Each row was made from one small tree. The marks that hang from a mark follow it in brackets, in alphabetical order. Every link used is in the known rows. Write each row's tree.
Known rows
zusu{gipon{lekekez{kekar nitod{ruka}}} zapi}: [ 1.37 -1.59  0.60 -1.48  0.69  0.77  1.36  0.87 -1.74 -1.70 -0.17  4.20
  3.68  1.74  0.45 -2.22  0.47 -0.53  0.64 -3.24  0.52  2.28 -0.46  1.45
  4.33  1.29  0.39  0.05  1.86 -3.94 -0.68]
gipon{lekekez{zapi}}: [ 0.06 -0.85 -0.81 -2.09 -0.22 -0.79 -0.65  1.18 -0.62  0.30 -1.16 -0.50
  0.99  0.06  0.12 -1.61  0.82 -0.45 -0.02 -1.82  1.24  0.46 -0.09  2.25
  2.48 -0.37  0.57  0.80  1.54 -2.03 -0.84]
ruka{kekar{lekekez{gipon zapi}} nitod}: [ 1.30 -1.49 -0.45 -3.00  1.50 -0.34  1.18  1.24 -1.28  1.44 -1.76  2.07
  0.30  1.80  0.86 -1.90  0.80  1.07  2.84 -0.91 -3.16  5.17 -0.05  2.41
  4.64 -0.01  0.70 -0.17  0.22 -1.77 -0.79]
gipon{lekekez}: [-0.38 -1.02 -0.48 -0.92 -0.49 -0.80 -0.85  1.01 -0.17  0.21 -0.15  0.43
  0.80 -0.19 -0.20 -1.37  0.71 -0.43  0.13 -1.54  2.07 -0.91 -0.32  1.22
  2.13 -1.66  0.43  0.92  0.78 -1.81 -0.66]
bunu{zusu{gipon{lekekez{kekar nitod}} zapi}}: [ 1.93 -1.90  0.58 -1.38  0.16  0.11  0.66  0.38 -1.69 -1.32 -0.92  3.04
  2.78  0.89  0.60 -2.42  0.16 -0.71  1.15 -2.04  2.44  0.89 -0.50  0.24
  4.14  0.71  0.65 -0.01  1.54 -4.53 -0.43]
ruka{kekar{lekekez{gipon nitod zapi}}}: [ 1.41 -1.13  0.09 -2.57  2.44 -0.76  0.75  1.07 -2.67  1.08 -1.85  3.45
  1.97  1.33  1.26 -1.66  0.93  0.46  1.41 -1.52 -3.30  5.37 -0.24  2.54
  4.61 -0.83  0.09  0.20  0.29 -2.65 -0.26]
ruka{kekar nitod{lekekez{gipon zapi}}}: [ 1.31 -1.78 -0.62 -3.71  2.01 -0.55  0.42  0.97 -1.68  1.04 -0.94  1.01
  1.55  1.61 -0.10 -1.98  0.49  0.57  2.89 -0.71 -2.54  5.03 -1.10  3.12
  4.57 -0.73  0.93  0.08 -0.17 -2.14 -0.67]
zusu{gipon}: [ 1.17 -1.64 -0.35 -0.02 -0.53  0.64  0.01  0.18 -0.13  0.13 -0.09  0.43
  0.55  0.76  0.00 -1.28  0.85 -0.11  1.28 -1.27  1.80  0.82 -0.06 -0.59
 -0.93 -0.96  0.38  1.07  0.37 -2.74 -0.24]
gipon{lekekez{nitod{ruka} zapi}}: [ 0.54 -0.71 -0.49 -1.84  1.21 -1.15  0.19  1.84 -2.32 -0.54 -0.48  2.40
  2.92  0.49  0.64 -1.54  0.67 -0.96 -0.94 -2.43 -0.35  2.14 -0.56  3.12
  3.67  0.17  0.23  0.43  2.14 -2.36 -0.64]
lekekez{gipon zapi}: [ 1.44 -1.18 -0.87 -2.37  0.81 -0.10 -0.39  0.59 -0.37  0.30 -0.72  0.69
  2.06  1.23  0.73 -1.35  1.06 -0.29  1.42 -1.11 -0.63  2.11 -0.02  1.16
  1.78  0.10  0.19  0.99  2.29 -2.17 -0.22]
bunu{zusu{zapi}}: [ 1.30 -1.73 -1.17 -0.64 -1.21 -0.21 -0.79  0.79 -0.37  0.68 -1.11  0.51
  1.40  0.64  0.00 -1.99  0.29 -0.33  0.69 -1.03  2.63 -1.28  0.34 -0.72
  0.78  0.51  0.23  0.75  1.82 -2.30 -0.48]
nitod{lekekez{kekar}}: [ 0.74 -1.20 -0.02 -0.83  0.45 -0.68 -1.08  1.02 -1.93  1.06  0.19  1.57
  2.79  0.35 -0.36 -1.59  0.07 -0.15  0.59 -2.37 -0.15  1.39 -0.95  2.04
  3.77 -1.04  0.32  0.95 -0.05 -2.59 -0.25]
kekar{lekekez{zapi}}: [ 0.77 -0.87 -0.50 -0.73 -0.30 -0.41 -0.45  1.52 -1.31  1.49 -1.97  1.38
  0.55  0.29  0.72 -1.57  0.74  0.12  0.23 -2.25 -0.53  2.65  0.48  1.66
  2.48 -0.04  0.24  1.19  1.19 -1.89 -0.77]
bunu{zusu{gipon{lekekez{kekar}}}}: [ 1.03 -1.81 -0.14 -0.68 -0.29 -0.12 -0.58  0.33 -1.15 -0.70  0.10 -0.18
  1.21  0.14  0.35 -1.82  0.25 -0.86  1.14 -1.52  2.44 -0.29 -0.63 -0.43
  3.34 -0.35  0.62  0.18  0.77 -3.48 -0.11]
zusu{gipon{lekekez} zapi}: [ 0.69 -1.72  0.13 -1.36 -1.29  1.03  0.38  0.19  0.50 -1.01 -1.22  0.58
  0.67  0.91 -0.24 -2.11  0.81 -0.29  1.22 -2.18  3.27  0.08  0.08 -0.18
  1.32 -0.15  0.72  0.96  1.65 -3.02 -1.02]
lekekez{zapi}: [ 0.91 -0.91 -1.17 -1.41 -0.15 -0.45 -0.72  1.08 -0.66  1.15 -1.11 -0.05
  1.45  0.81  0.19 -1.39  0.81 -0.08  0.29 -1.48  0.40  1.25  0.23  1.65
  0.72 -0.21  0.30  0.95  1.53 -2.10 -0.54]
kekar{lekekez}: [ 0.28 -1.10 -0.12  0.42 -0.51 -0.48 -0.52  1.28 -0.89  1.44 -1.01  2.29
  0.20 -0.14  0.46 -1.37  0.68  0.19  0.28 -1.95  0.30  0.92  0.21  0.73
  1.82 -1.01  0.07  1.18  0.34 -1.72 -0.58]
lekekez{gipon kekar nitod{ruka} zapi}: [ 2.26 -0.95 -0.34 -2.50  2.71 -0.41  0.56  1.28 -2.71 -0.27  0.19  4.02
  5.22  2.12  1.34 -1.49  0.74 -0.49  0.68 -2.25 -3.41  4.26 -0.60  2.74
  4.84  1.46 -0.16  0.03  2.68 -3.22  0.15]

Write each row's tree
[ 1.94 -1.51 -0.05 -1.68  1.32 -0.35  0.45  1.16 -3.34 -1.48 -0.19  2.01
  3.40  0.88  1.11 -2.00  0.24 -1.41  0.11 -2.43 -0.17  2.89 -0.89  1.48
  4.58  1.43  0.44 -0.34  2.03 -4.02 -0.16]
bunu{zusu{gipon{lekekez{kekar nitod{ruka} zapi}}}}
[ 0.95 -1.96 -0.32 -2.51  1.82 -0.59  0.35  0.62 -1.43  1.00 -0.01  1.69
  1.25  1.30 -0.36 -1.77  0.41  0.57  2.89 -0.32 -1.67  3.47 -1.35  2.22
  4.13 -1.78  0.78  0.16 -1.12 -1.91 -0.46]
ruka{kekar nitod{lekekez{gipon}}}
[ 1.47 -1.48  0.94 -1.70  0.35  0.60  1.16  0.39 -1.15 -1.18 -0.89  3.71
  3.00  1.50  0.34 -2.28  0.54 -0.21  1.23 -2.66  1.57  1.85 -0.38  1.37
  3.77  0.30  0.70  0.26  1.30 -4.23 -0.66]
zusu{gipon{lekekez{kekar nitod}} zapi}
[ 1.22 -1.37 -0.55 -2.51  1.50 -0.08 -0.77  1.26 -2.01 -0.24 -0.16  1.33
  3.22  0.90  0.43 -1.62  0.62 -1.03  0.62 -2.40 -2.15  3.68 -0.96  2.07
  4.27  0.86  0.02  1.16  2.17 -1.97 -0.42]
nitod{lekekez{gipon zapi} ruka}
[ 1.83 -2.28 -0.59 -0.38 -1.38  0.92 -0.10  0.12 -0.19 -0.23 -1.10  0.62
  0.85  0.89  0.15 -2.05  0.45 -0.39  1.59 -1.14  3.12 -0.12  0.26 -2.01
 -0.26  0.60  0.48  0.78  1.59 -3.04 -0.43]
bunu{zusu{gipon zapi}}
[ 0.29 -1.51 -0.46 -0.83  0.31 -0.61  0.71  1.47 -1.27  2.15 -1.03  2.47
 -0.70  0.92  0.00 -1.72  0.45  1.35  1.76 -0.91 -1.14  2.56 -0.02  1.85
  3.00 -1.60  0.75 -0.08 -1.61 -1.50 -0.91]
ruka{kekar{lekekez} nitod}
[ 1.05 -2.18 -0.20 -1.06 -1.45  0.61 -0.30  0.28 -0.14 -1.05 -1.17  0.12
  0.54  0.35  0.08 -2.28  0.42 -0.90  1.17 -1.49  4.09 -0.63 -0.08 -1.33
  1.73  0.39  0.75  0.64  1.65 -3.07 -0.72]
bunu{zusu{gipon{lekekez} zapi}}
[ 0.82 -1.46 -1.08 -3.46  2.12 -0.18 -0.65  1.13 -2.64  0.48 -0.23  0.46
  2.83  1.49  0.03 -1.65  0.54 -0.37  1.08 -2.03 -3.03  4.34 -1.06  2.42
  4.44 -0.39  0.13  0.34  0.67 -1.87 -0.27]
nitod{lekekez{gipon zapi} ruka{kekar}}
[ 1.81 -1.01  0.54 -1.74  1.82 -0.60  0.54  1.21 -2.13  0.36 -1.78  4.19
  2.34  0.67  1.64 -1.55  1.03 -0.24  1.01 -1.91 -2.31  4.52 -0.12  2.08
  4.31  0.17 -0.04  0.98  1.82 -2.78 -0.34]
kekar{lekekez{gipon nitod zapi}}
[ 1.45 -1.54 -0.46 -1.96 -0.04  0.03 -0.47  0.53 -1.64 -0.63 -1.00 -0.78
  1.67  0.49  0.63 -2.06  0.39 -0.93  1.12 -1.82  1.56  1.18 -0.40  0.41
  3.58  0.63  0.83  0.12  1.59 -3.86 -0.36]
bunu{zusu{gipon{lekekez{kekar zapi}}}}
[ 1.73 -1.15 -0.05 -1.26  2.53 -0.38  0.66  1.04 -2.31 -0.40  1.18  4.75
  4.87  1.77  1.01 -1.27  0.62 -0.51  0.79 -1.98 -2.57  2.71 -0.89  1.72
  4.34  0.45 -0.34  0.14  1.78 -2.91  0.35]
lekekez{gipon kekar nitod{ruka}}
[-0.38 -1.09 -0.62 -1.52  1.57 -1.21  0.44  1.44 -2.63  0.09  0.49  2.18
  2.21  0.66 -0.03 -1.45  0.47 -0.15 -0.44 -1.87 -0.50  1.18 -0.90  2.45
  3.74 -1.92  0.14 -0.32 -0.43 -2.04 -0.37]
gipon{lekekez{nitod{ruka{kekar}}}}
[ 1.46 -1.22  0.85 -0.62  1.62 -0.61  0.61  0.96 -1.77  0.27 -0.74  4.91
  1.94  0.38  1.38 -1.33  0.91 -0.16  1.05 -1.68 -1.37  3.24 -0.44  1.15
  3.80 -0.92 -0.17  1.09  0.94 -2.47 -0.17]
kekar{lekekez{gipon nitod}}
[ 1.65 -1.28 -0.46 -2.85  1.94  0.02 -0.75  1.23 -2.69 -0.09  0.17  1.77
  4.47  1.37  0.52 -1.74  0.41 -0.80  0.89 -2.96 -3.22  4.19 -1.08  2.75
  5.82  1.43  0.10  0.74  2.18 -2.60 -0.22]
nitod{lekekez{gipon kekar zapi} ruka}
[ 1.51 -1.17 -1.02 -3.04  2.89 -0.59  0.64  1.15 -2.72  0.28 -0.25  2.33
  3.64  2.16  0.82 -1.44  0.86 -0.08  0.88 -1.35 -3.32  4.32 -0.56  2.48
  3.47 -0.34 -0.14 -0.22  1.16 -2.49  0.05]
lekekez{gipon nitod{ruka{kekar}} zapi}
[ 1.44 -1.85  0.20 -1.65  1.21 -0.56  0.23  0.82 -0.86  0.33  0.07  2.55
  1.66  0.77  0.00 -1.69  0.48 -0.11  2.46 -0.79 -0.77  2.71 -1.20  1.83
  3.82 -0.74  0.73  1.03  0.44 -1.98 -0.61]
ruka{nitod{lekekez{gipon}}}
[ 2.07 -0.98 -0.23 -2.31  1.92 -0.64  0.48  0.79 -1.43  0.03 -0.87  2.90
  3.23  1.30  1.11 -1.38  1.03 -0.33  1.13 -1.05 -1.29  3.36 -0.36  2.13
  2.67 -0.30  0.02  0.79  2.08 -2.89 -0.10]
lekekez{gipon nitod zapi}
[ 1.67 -1.04  0.67 -2.13  1.19 -0.13  0.90  0.74 -2.03 -0.83 -0.93  2.05
  2.82  1.16  0.78 -1.86  0.70 -0.41  0.81 -2.41  0.15  3.52 -0.57  2.64
  3.84 -0.11  0.71  0.15  1.28 -4.24 -0.44]
zusu{gipon{lekekez{kekar nitod zapi}}}
[ 0.66 -0.69 -0.08 -1.97  0.89 -1.42  0.02  1.40 -1.71 -0.05 -1.33  1.74
  2.21  0.19  0.57 -1.59  0.74 -0.52 -0.32 -1.83  0.57  1.85 -0.44  3.18
  3.10 -0.91  0.41  0.64  1.43 -2.59 -0.71]
gipon{lekekez{nitod zapi}}
[ 1.30 -0.83  0.15 -0.75  0.80 -0.99  0.36  1.66 -2.35  1.05 -2.13  3.52
  1.65  0.31  1.16 -1.60  0.74  0.05 -0.06 -2.28 -1.20  3.81  0.12  2.62
  3.25 -0.26  0.10  0.93  1.10 -2.57 -0.67]
kekar{lekekez{nitod zapi}}
[ 1.15 -1.48  0.04 -1.02  0.64 -0.78  0.05  1.29 -1.67  1.19  0.16  2.87
  2.17  0.82 -0.36 -1.82 -0.02  0.46  1.60 -1.62 -0.75  2.33 -1.09  2.91
  4.60 -0.49  0.88  0.47 -0.30 -2.54 -0.62]
ruka{nitod{lekekez{kekar}}}
[ 1.71 -1.72  0.36 -2.04  1.67 -0.44  0.34  0.82 -1.43  0.49  0.42  3.36
  2.83  1.36  0.13 -1.81  0.31  0.16  2.73 -1.33 -1.80  3.23 -1.34  2.49
  5.77 -0.11  0.76  0.53  0.37 -2.60 -0.39]
ruka{nitod{lekekez{gipon kekar}}}
[ 1.15 -0.94 -0.33 -2.09  0.69 -0.64 -1.14  1.27 -2.21  1.16 -0.96  0.78
  3.00  0.73 -0.10 -1.83  0.20 -0.20  0.47 -2.65 -1.09  2.86 -0.63  3.06
  4.15  0.12  0.46  0.87  0.83 -2.93 -0.52]
nitod{lekekez{kekar zapi}}
[ 1.52 -1.13  0.23 -1.95  1.59  0.02  0.96  1.16 -2.55 -1.27 -0.21  2.65
  3.57  1.41  0.90 -1.83  0.62 -0.82  0.20 -3.11 -0.88  3.86 -0.65  2.64
  4.56  0.87  0.47 -0.03  1.77 -3.93 -0.42]
zusu{gipon{lekekez{kekar nitod{ruka} zapi}}}
[ 1.34 -2.05 -0.06 -1.36 -0.93  0.71 -0.16  0.23 -0.74 -0.95 -0.85  0.81
  1.77  0.84  0.21 -2.44  0.20 -0.68  1.46 -2.02  3.06 -0.19 -0.15 -0.74
  3.46  1.00  0.83  0.14  1.74 -3.86 -0.57]
bunu{zusu{gipon{lekekez{kekar}} zapi}}
[ 2.36 -0.91  0.02 -2.58  2.37 -0.53  0.55  0.73 -1.98  0.22 -0.58  3.40
  4.51  1.83  1.22 -1.50  0.81 -0.12  1.40 -1.62 -2.40  3.95 -0.39  2.69
  4.24  0.38  0.06  0.30  2.07 -3.48  0.08]
lekekez{gipon kekar nitod zapi}
[ 0.78 -1.29 -0.32 -1.96 -0.38  0.31 -0.05  0.51 -0.39 -0.69 -1.25 -0.86
  0.43  0.53  0.24 -1.71  0.97 -0.58  0.95 -1.90  1.87  1.59 -0.04  1.07
  1.40 -0.13  0.77  0.84  1.50 -2.92 -0.79]
zusu{gipon{lekekez{zapi}}}
